What can hang from each mark
Q96: Q301
Q79: Q301
Q292: Q273 Q301
Q273: Q292 Q301
Q253: Q79 Q301
Q301: Q96 Q253 Q273 Q292

Every row comes from one small tree of marks. The marks that hang from a mark follow it in brackets, in the order of their numbers. Every link used is in the known rows. Which tree was each row made from?
Known rows
Q96(Q301(Q253 Q292(Q273))): 1.78  -1.74  3.33  -0.29  1.29  -7.56  2.20  0.78  3.90  1.78  1.59  -0.47  1.12  1.88  -0.42  0.05  -2.93  1.56  2.15
Q273(Q301): -0.11  0.92  -0.61  0.71  0.61  -0.89  -0.27  -0.37  0.08  0.37  0.06  0.24  -0.19  -0.17  0.49  0.50  0.69  -2.92  -0.19
Q301(Q273): 0.65  0.95  2.32  -0.62  -0.20  -2.54  0.22  0.63  2.49  1.06  0.91  -0.38  -0.55  -0.81  0.35  0.35  -0.15  -0.67  0.19
Q79(Q301(Q96 Q253 Q273(Q292))): 1.17  -0.22  2.62  0.14  2.15  -6.14  1.78  0.08  3.90  2.81  -0.48  -0.60  -1.26  2.04  -0.13  1.41  -0.49  0.00  0.86
Q273(Q292): -0.23  -0.30  0.62  0.64  0.17  -1.61  0.25  -0.42  0.72  0.63  0.04  0.23  -1.45  2.45  0.02  0.99  0.10  0.32  0.29
Q96(Q301(Q253 Q273 Q292)): 1.45  -1.58  4.30  -0.62  1.36  -7.28  1.76  0.69  5.30  2.46  3.07  -1.02  0.82  0.24  -0.85  0.20  -1.64  2.50  1.50
Q253(Q301(Q96 Q273)): 0.54  1.44  1.35  -0.50  1.46  -0.32  1.15  1.41  2.78  2.02  -0.81  -0.69  0.33  -0.57  0.32  -0.61  0.34  -2.69  0.64
Q292(Q273 Q301(Q96 Q253)): 1.24  0.48  1.51  0.14  1.25  -3.05  2.18  2.48  3.08  3.78  -2.29  0.52  -0.22  1.51  1.15  1.01  -2.20  -1.67  0.81
Q253(Q79 Q301(Q96 Q273(Q292))): -0.11  2.18  1.24  0.39  1.69  -2.03  -1.10  0.23  3.09  1.47  -1.79  -0.52  -2.59  1.93  -0.32  -0.27  -0.44  -2.71  1.91
Q253(Q79 Q301(Q273 Q292)): 0.18  1.52  2.71  -0.09  1.51  -4.11  -2.23  -0.20  4.04  0.50  0.14  -1.24  -2.22  -2.28  -0.24  -1.06  -0.24  -2.45  2.90
Q301(Q253 Q273 Q292): 0.70  -0.12  4.61  -0.25  1.00  -6.43  0.21  1.03  5.65  2.64  2.04  -0.77  0.06  -0.46  0.71  0.31  -0.76  1.95  1.34
Q79(Q301): 0.71  -0.58  -0.34  -0.03  0.93  -1.71  0.31  -1.41  -0.88  -0.77  -0.70  -0.53  -0.96  -1.68  -0.54  0.21  0.59  -1.75  0.58
Q301(Q292(Q273)): 1.07  0.79  2.26  -0.14  0.43  -4.90  0.27  0.69  3.04  0.83  -0.10  -0.50  -0.13  0.72  0.69  -0.06  -1.19  -0.42  1.83
Q301(Q96 Q292): 0.06  1.09  -0.15  0.08  1.67  -0.32  0.13  0.88  2.42  1.30  -0.94  -0.80  1.42  1.73  0.00  -0.69  0.25  1.44  0.64
Q273(Q292 Q301(Q96)): -0.40  1.55  -0.97  1.28  1.57  -0.84  0.51  0.03  1.37  1.85  -1.32  0.25  -0.38  4.12  0.41  1.08  0.76  -2.32  -0.26
Q79(Q301(Q96 Q253 Q273 Q292)): 1.38  0.21  3.14  -0.42  2.76  -6.49  1.14  0.52  5.27  2.69  0.06  -1.47  0.55  -0.38  -0.01  0.05  -0.26  0.62  1.62
Q301(Q96): -0.04  0.98  -1.20  -0.06  0.79  1.73  0.59  0.89  0.47  0.91  -1.48  -0.18  1.38  1.76  -0.03  -0.44  -0.01  0.34  -0.36

Write each row's tree
0.51  1.58  1.64  0.08  1.44  -2.81  -0.89  1.64  4.22  3.15  -1.79  -0.07  -1.91  -0.10  0.23  0.52  -1.65  -1.19  1.05 : Q292(Q301(Q96 Q253(Q79) Q273))
-0.30  0.30  0.23  1.52  1.98  -2.70  0.91  0.45  2.44  2.84  -0.78  0.50  0.10  4.54  0.68  1.36  -0.23  -0.64  -0.01 : Q273(Q292 Q301(Q96 Q253))
1.12  -2.07  3.91  -0.17  0.76  -6.88  2.33  0.29  4.04  2.72  2.48  -0.11  -0.97  2.58  -0.81  1.38  -1.86  1.68  0.72 : Q96(Q301(Q253 Q273(Q292)))
0.33  1.46  -1.54  0.20  2.63  -2.06  -2.02  -1.25  1.45  -0.72  -2.46  -1.43  -1.00  0.17  -1.29  -1.04  -0.06  -0.63  2.21 : Q253(Q79(Q301(Q96 Q292)))
0.28  1.19  1.90  0.08  1.66  -1.98  1.50  0.93  3.45  2.67  -0.88  -0.47  -1.17  1.89  0.32  0.37  0.35  -2.43  0.89 : Q253(Q301(Q96 Q273(Q292)))
-0.01  -0.10  1.84  1.03  1.76  -4.77  -0.17  0.09  3.37  1.91  1.08  -0.16  0.41  0.28  0.91  0.52  0.05  -0.47  1.12 : Q273(Q301(Q253 Q292))
0.96  2.30  0.73  -0.37  2.42  -4.52  -1.83  -0.68  3.84  0.49  -1.38  -1.80  -1.56  -0.92  -0.98  -0.76  -0.12  -1.27  2.34 : Q253(Q79(Q301(Q96 Q273 Q292)))
-0.55  1.75  -0.10  1.21  2.68  -3.16  -2.17  0.17  3.42  1.50  -1.28  -0.40  0.40  2.03  0.16  -0.49  -0.81  -0.19  1.63 : Q273(Q301(Q96 Q253(Q79) Q292))
0.09  -0.40  0.80  1.11  1.78  -1.87  1.76  1.40  2.89  3.98  -1.58  0.57  -1.64  3.52  0.48  1.76  -0.69  0.13  0.24 : Q273(Q292(Q301(Q96 Q253)))
0.88  -2.51  1.98  0.01  1.57  -4.79  1.58  0.13  2.85  1.35  2.14  -0.63  1.33  1.11  -1.10  -0.21  -1.56  3.02  1.25 : Q96(Q301(Q253 Q292))
0.83  1.49  0.81  0.45  1.21  -3.07  -0.31  1.68  2.73  2.53  -3.15  0.48  -1.68  1.51  0.48  0.45  -3.02  -1.98  1.79 : Q292(Q273 Q301(Q96 Q253(Q79)))
0.70  0.76  3.35  -0.36  1.85  -4.82  0.90  1.99  5.96  3.48  0.57  -0.98  1.52  1.45  0.60  -0.06  -0.75  2.45  1.04 : Q301(Q96 Q253 Q273 Q292)
1.33  1.28  0.73  -0.83  1.54  -2.54  1.23  0.07  1.96  1.21  -1.03  -1.13  -0.24  -0.84  -0.37  0.15  0.50  -1.83  0.39 : Q79(Q301(Q96 Q273))
1.30  2.18  0.10  -0.06  2.28  -4.89  -1.29  -0.63  2.30  -0.28  -2.85  -1.29  -1.16  0.87  -0.58  -0.91  -1.40  -2.16  3.08 : Q253(Q79(Q301(Q96 Q292(Q273))))
0.84  2.55  -0.32  0.37  1.03  -2.10  1.01  1.09  1.59  1.60  -1.98  0.17  0.93  2.47  1.15  0.28  -0.69  -4.01  0.30 : Q292(Q273(Q301(Q96)))
-0.57  1.50  -1.59  0.37  1.65  2.10  -1.48  0.13  -0.04  -0.34  -2.68  -0.36  -0.58  0.38  -0.70  -1.55  -0.39  -2.43  1.43 : Q253(Q79 Q301(Q96))
0.49  2.35  0.61  0.14  2.22  -2.75  -1.29  0.68  2.86  0.62  -2.67  -0.84  -0.65  1.15  0.02  -1.64  -1.59  -2.93  3.22 : Q253(Q79 Q301(Q96 Q292(Q273)))
-0.36  0.46  -0.02  1.39  1.81  -1.84  -0.85  0.57  2.44  2.87  -2.56  0.54  -3.15  3.44  -0.15  1.26  -1.58  -0.33  1.13 : Q273(Q292(Q301(Q96 Q253(Q79))))
0.53  1.52  1.84  0.22  1.74  -5.18  -1.21  1.27  4.24  1.52  -1.87  -0.55  0.42  2.93  0.22  -0.82  -2.92  1.15  2.67 : Q301(Q96 Q253(Q79) Q292(Q273))
